Each row was made from one path, in order. Every step used is in the known rows, and no mark comes twice. Write each row's path.
Known rows
zigun-faru: [-0.57  4.05 -0.54  2.45  1.91 -4.97 -2.44  0.76  2.60  2.74 -2.84  2.32
  2.85  2.37 -2.39 -3.50 -0.36 -0.96  0.13 -0.20  1.29  0.43]
faru-gitadi-sevo-zigun-raluz: [ 5.01  0.00  1.02  3.97 -4.02 -0.34 -1.85 -2.05 -3.64 -2.70  0.47 -0.24
 -1.88 -3.79  7.16  5.39 -3.39  0.43  0.93 -0.59 -1.44  1.43]
gitadi-faru-zigun-raluz: [-5.87  1.86  0.17  5.19 -2.08 -2.86 -0.86  0.92  0.11 -2.70 -1.03 -1.16
  1.42 -0.05 -1.31  6.00  3.32  0.31  0.52  0.31 -0.08  0.03]
sevo-gitadi-faru: [-0.22 -4.63  0.96 -2.46 -1.60  1.32 -0.28  1.14 -1.02 -5.71 -0.87 -0.94
  0.79  1.17 -4.73  6.93  3.96 -1.17 -0.54  1.25 -0.72 -1.23]
tikat-sevo: [-1.61 -1.62  2.08  0.12 -0.12 -3.03  0.77  0.51 -1.00  1.15  0.00  2.83
 -0.99 -0.04 -0.57 -1.61 -0.23 -0.91  1.11 -1.95  0.65  3.57]
gitadi-faru-zigun: [-5.73 -0.49  0.46  5.91 -1.91 -3.32 -0.61  2.39  0.35 -3.99 -0.56 -0.11
  2.04 -0.49 -3.95  5.70  4.09 -1.19 -0.83 -0.11  0.08  0.54]
sevo-tikat-faru-gitadi: [ 2.04 -2.34  1.59 -1.32  2.42  0.13  0.30 -0.83 -3.06  1.12 -1.70  1.95
  1.66  0.38  2.48 -1.19  2.50 -2.35 -2.00  1.67 -1.89 -2.78]
faru-gitadi: [ 3.00 -0.07  1.51  6.40 -3.88 -2.06 -3.31  0.31 -2.04 -4.97 -1.48  2.88
 -0.27 -1.41  2.66  2.26 -1.48 -0.36 -0.80  0.30 -0.39 -0.37]
tikat-sevo-zigun-faru-gitadi: [ 0.03 -3.37  1.89 -1.12  3.21 -2.13  2.40  1.25 -1.67  2.47  0.21  1.30
  0.16 -2.78  0.78 -2.82  0.98 -2.30  0.80 -2.96  0.50  5.82]
faru-zigun-raluz: [-4.34  1.03 -0.04  5.44 -2.87 -0.12 -0.40  0.70  1.68  1.78  0.06  0.14
 -0.42  0.60 -1.68  1.31 -1.91  2.12  1.37 -0.74  0.00 -0.90]
gitadi-raluz-tikat-sevo-zigun-faru: [-0.53  1.76  0.18 -2.11  2.07  1.40  1.53  1.33  4.15  1.34  3.12 -2.42
 -0.70 -0.66 -2.77 -4.27 -0.68  0.87 -2.50 -0.13  0.87  2.09]
sevo-tikat-faru-zigun: [-1.29 -3.43  1.12 -1.25  3.10  0.92  1.84  0.42 -1.08  3.47 -0.61  1.35
  1.98  0.99 -1.61 -1.83  2.83 -2.10 -1.97  0.91 -1.61 -2.58]
raluz-tikat-sevo-gitadi-faru-zigun: [-3.88 -2.25 -1.14 -3.21 -0.82  4.32  2.78  0.73 -1.17 -0.43  2.11 -2.63
 -1.21  1.01 -0.15 -1.23  4.13  0.44  0.59  0.28  0.54 -0.50]
zigun-faru-gitadi-raluz: [ 1.23  4.64  0.52  6.29  1.17 -3.56 -2.48  0.86  3.48 -1.72 -2.48  1.85
  1.98  1.49  0.95 -1.63 -1.79  0.05 -1.73 -1.05 -0.62  2.09]
zigun-faru-gitadi: [ 1.09  3.94  0.01  5.91  0.65 -4.26 -2.87  0.48  1.13 -0.70 -3.39  2.67
  2.34  1.50  2.00 -1.86 -0.65 -0.82 -0.25 -0.76  0.04  1.07]
raluz-tikat: [-0.45  2.17 -1.97 -1.95 -2.35  1.14 -1.58  0.03 -0.49  1.54  1.35 -1.09
 -0.41  0.17 -1.23 -3.93  1.01  0.57 -0.01  3.08  2.64 -4.37]
tikat-faru-gitadi-sevo-zigun-raluz: [ 3.73  3.37 -2.78  1.67  1.58 -1.16 -1.20 -3.26 -1.31 -0.32 -2.89  1.35
  0.73 -0.01  6.39  2.14 -3.25  0.31  1.96 -0.55 -1.37 -1.49]
zigun-raluz-tikat: [-0.49  6.43 -1.83 -2.42 -2.73  0.62 -2.33 -2.78 -0.87  3.59 -0.15 -2.28
 -1.35  1.08  3.38 -2.23 -1.09  3.27  2.66  3.25  1.94 -4.75]
gitadi-raluz: [ 0.96  1.50  1.82  2.24 -1.11 -1.78 -1.74  1.47  4.79 -2.14  1.44  0.64
 -0.49 -0.10 -5.83  0.52 -3.34  0.83 -3.23  0.38  0.30  0.72]
faru-zigun-raluz-tikat-sevo: [-5.54  1.47 -1.01  3.20 -2.25  2.02  1.33  0.28  0.99  2.89  1.18 -1.41
 -1.26  0.83  0.58 -1.12 -0.57  2.64  1.83 -0.76  0.16 -0.79]
sevo-gitadi: [ 1.95 -5.48  0.90 -3.12 -1.99  2.65 -0.51  0.93 -0.34 -2.94 -0.17  0.48
 -0.38  1.39 -5.47  3.33  0.39 -0.48 -0.27  0.99 -0.27 -1.92]
sevo-gitadi-raluz-tikat-faru-zigun: [ 0.19 -3.31 -1.02 -3.18  0.26  6.54  1.93  1.28  3.85 -3.24  1.57 -2.32
 -0.52  2.58 -5.64  1.64 -0.07  1.47 -2.11  0.52 -1.28 -2.16]
tikat-faru: [ 0.66  2.91 -2.96  0.01  2.97 -3.29 -1.67 -0.88  1.39  1.24 -3.57  3.32
  2.51  2.41 -1.79 -1.67 -1.50 -0.86  0.90  0.41  0.77 -3.31]
gitadi-faru-zigun-raluz-tikat: [-6.29  2.66 -0.83  3.91 -2.15 -1.38 -0.47  0.66 -0.03 -2.25 -0.43 -2.36
  1.16  0.06 -0.49  4.66  4.07  0.78  0.58  0.95  0.24 -1.10]

Which path is each row?
[ 3.19  3.44 -2.66  3.76  0.79 -2.11 -1.90 -2.55 -0.51 -2.03 -3.39  2.95
  1.14  1.36  5.16  2.11 -3.24 -0.12  1.14 -0.82 -1.58 -1.56] -> tikat-faru-gitadi-sevo
[-5.05 -0.48 -0.92  1.68 -2.29  4.04  2.04  0.33  0.91  1.94  1.27 -2.01
 -1.59  1.37 -0.07  0.11 -0.06  2.78  1.80 -0.76 -0.42 -0.97] -> faru-zigun-raluz-tikat-sevo-gitadi
[ 3.28  0.90  2.27  6.83 -3.18 -1.07 -2.70  0.80  1.33 -6.59 -0.04  1.71
 -0.94 -1.36  1.17  2.64 -3.04  0.66 -2.88 -0.20 -1.18  1.11] -> faru-gitadi-raluz
[-0.41  4.16 -4.56 -2.98  1.30  1.12 -0.87 -1.08  0.39  2.44 -0.69 -0.42
  1.06  2.02  0.09 -5.10  0.69  0.52  0.78  2.60  2.10 -5.75] -> raluz-tikat-faru
[ 1.76 -2.58 -0.91 -4.85  0.31  5.69  0.97  0.61  3.18 -3.16  1.16 -2.05
 -0.56  2.61 -5.05  1.37 -0.27  1.24 -1.90  1.33 -0.80 -2.63] -> sevo-gitadi-raluz-tikat-faru
[ 2.18 -4.50  1.67 -2.62 -1.29  3.58  0.21  1.47  3.02 -4.45  1.16 -0.72
 -1.00  1.51 -6.93  3.86 -1.20  0.68 -2.42  0.45 -1.13 -0.50] -> sevo-gitadi-raluz
[ 0.23  4.34 -1.90 -0.89  1.25  1.15 -0.54  0.13  4.97 -0.39  1.27 -1.34
  0.08  1.38 -3.12 -3.03 -2.02  1.66 -2.59  1.42  0.77 -2.38] -> gitadi-raluz-tikat-faru
[ 0.99  8.26 -3.60 -1.21 -1.49  1.29 -2.04 -4.69 -1.21  2.65 -1.40 -2.20
 -1.28  1.79  8.37 -0.66 -2.47  3.74  3.44  2.21  0.22 -4.58] -> zigun-raluz-tikat-faru-gitadi-sevo
[-3.88 -4.14  1.84 -1.54 -0.10  1.26  3.06  0.40 -1.25 -1.99 -0.08 -0.48
 -1.16  1.23 -0.11  3.84  2.82  0.13  1.61 -2.31 -1.43  3.66] -> tikat-sevo-gitadi-faru-zigun-raluz
[-0.59 -0.25 -1.09 -3.27  1.24  1.96  1.83  0.41 -2.03  2.83  1.82 -1.80
 -0.66 -1.64  2.65 -5.59  2.44 -0.46  0.56  0.27  1.74  0.64] -> raluz-tikat-sevo-zigun-faru-gitadi
[ 2.71  1.92  0.95  5.21 -3.31  1.06 -2.24  0.50  0.94 -5.69  0.92 -0.03
 -1.30 -1.19  2.43  0.81 -2.02  1.35 -2.80  0.76 -0.72 -0.37] -> faru-gitadi-raluz-tikat
[ 1.74 -2.31  0.08 -2.35  3.50 -2.42  0.04  2.08  0.14  4.37  0.24 -0.21
  2.39 -3.47 -4.80 -2.98  0.85 -2.82 -0.33  0.08  2.20  1.29] -> sevo-zigun-faru
[-0.79 -3.39  1.64 -2.75  3.82 -2.50  2.59  1.36 -0.94  4.29  0.51  1.17
  0.45 -2.32 -1.31 -3.64  1.10 -2.43  1.00 -2.63  1.09  5.44] -> tikat-sevo-zigun-faru
[ 0.17  4.69  0.06  4.56  1.79 -2.02 -1.00  0.59  2.88 -0.83 -1.52  0.88
  1.16  1.74  3.01 -3.41 -0.72  0.39 -1.28 -1.38 -0.56  2.72] -> zigun-faru-gitadi-raluz-tikat-sevo
[-0.45 -4.81  2.80 -2.82  0.45  1.68  2.68  1.01  1.03 -1.97  1.29  0.59
 -1.90  1.11 -2.79  1.01 -0.26  0.06 -0.48 -2.40 -1.17  4.18] -> tikat-sevo-gitadi-raluz
[ 2.30  2.86 -2.29  3.58  1.75 -2.45 -2.18 -1.26 -0.11 -2.24 -4.18  3.71
  1.95  1.55  2.71 -0.18 -1.81 -0.61  0.52 -0.17 -0.60 -2.62] -> tikat-faru-gitadi
[ 1.74 -0.63 -0.85 -5.85  0.19  1.55 -0.02 -0.47 -2.24  5.02  1.92 -3.40
 -0.56 -4.35 -0.77 -2.05  0.34  0.12  1.41  2.51  2.73 -2.26] -> sevo-zigun-raluz-tikat
[-0.20 -5.27  2.24 -3.24  1.82 -1.60  2.43  1.30 -2.17  2.89  1.65  1.12
 -0.77 -3.56 -1.98 -1.95  0.70 -2.34  0.79 -2.12  1.24  4.72] -> tikat-sevo-zigun
[-2.11  3.93 -1.18 -4.38 -1.47  2.13 -0.01 -2.78 -1.85  1.80 -0.07 -3.44
 -1.75  1.55  4.74  0.02  1.48  3.01  3.09  1.95  0.77 -2.10] -> zigun-raluz-tikat-sevo-gitadi-faru
[ 2.63 -0.17  0.48 -1.70 -0.22 -0.62  0.23 -3.05 -2.25  2.80  0.63  0.26
 -0.28  0.30  3.51  2.92 -1.47 -0.96 -0.03  0.26 -2.19 -0.51] -> gitadi-sevo-tikat-faru
[ 2.55  3.48 -1.85  3.87  2.16 -1.72 -1.75 -0.85  2.23 -3.31 -3.24  2.96
  1.61  1.61  1.63  0.11 -2.92  0.14 -0.97 -0.44 -1.14 -1.57] -> tikat-faru-gitadi-raluz
[ 3.16  1.94 -2.21 -3.63 -0.61  0.77  0.13 -3.48 -1.98  4.30  1.86 -3.03
 -1.37 -2.55  4.22  2.55 -3.24  0.85  2.54  0.35  0.15 -0.54] -> gitadi-sevo-zigun-raluz-tikat-faru
[ 0.98 -0.96  0.40  0.05 -0.34  0.25  1.08 -2.26 -1.56  2.69  1.06 -0.02
 -0.32  0.27  2.95  3.27 -1.41 -0.71 -0.13 -0.49 -2.63 -0.09] -> gitadi-sevo-tikat-faru-zigun
[ 4.22  0.80  1.19  6.71 -5.24 -1.63 -2.93 -1.61 -2.69 -4.88 -0.26  1.75
 -1.55 -1.67  6.23  5.38 -3.56  0.32  0.17 -0.76 -1.71  1.10] -> faru-gitadi-sevo
[ 2.86 -2.35  0.48  0.00  2.57 -1.80 -0.38  1.93 -0.90  1.94 -0.29  0.19
  2.03 -4.06 -1.75 -1.78  0.66 -2.69 -0.59 -0.29  1.30  1.78] -> sevo-zigun-faru-gitadi
[-0.40 -2.93  1.95 -3.87  1.59 -1.29  2.25 -0.12 -2.41  4.12  1.15  0.05
 -1.36 -3.10  0.70 -1.64  0.03 -0.79  2.13 -1.70  1.09  4.01] -> tikat-sevo-zigun-raluz
[-3.76 -5.83  2.08 -1.01  0.06  0.96  3.31  1.45 -1.17 -2.84  0.33  0.29
 -0.69  0.91 -1.94  3.65  3.34 -1.04  0.74 -2.62 -1.40  4.06] -> tikat-sevo-gitadi-faru-zigun
[ 0.86 -2.22  1.20 -3.72  3.33 -0.36  0.63 -0.65 -2.00  3.45 -1.28  1.69
  1.95  1.02 -0.71 -2.28  2.71 -2.49 -1.66  2.13 -0.87 -3.26] -> sevo-tikat-faru
[ 0.29  2.89 -0.04 -0.19 -1.25  1.25 -0.96  0.96  4.37 -1.08  2.78 -1.82
 -1.02  0.16 -4.02 -2.25 -1.82  1.78 -3.10  1.81  1.13 -1.46] -> gitadi-raluz-tikat
[-0.61 -5.56  2.17 -3.17 -0.06  1.08  2.19  0.68 -1.23 -0.92  0.26  1.49
 -1.50  1.07 -1.72  0.83  0.84 -0.72  0.98 -2.06 -0.62  3.17] -> tikat-sevo-gitadi
[-2.24 -1.37 -0.97 -4.96 -0.63  3.46  1.87  0.03 -1.84 -0.48  1.64 -2.44
 -1.19  0.96  0.42 -1.51  4.00  0.29  0.70  1.14  0.90 -0.93] -> raluz-tikat-sevo-gitadi-faru
[ 0.19 -2.83  2.25 -0.80  3.55 -1.68  2.56  1.48  0.00  1.78  0.94  0.70
 -0.06 -2.74  0.11 -2.62  0.19 -1.75 -0.29 -3.16  0.04  6.45] -> tikat-sevo-zigun-faru-gitadi-raluz
[-0.97 -1.55 -0.97 -5.22  0.44  2.27  1.95  0.58 -2.06  3.59  2.93 -1.98
 -1.21 -2.18 -0.04 -5.25  2.27 -0.53  0.69  0.80  2.39 -0.30] -> raluz-tikat-sevo-zigun
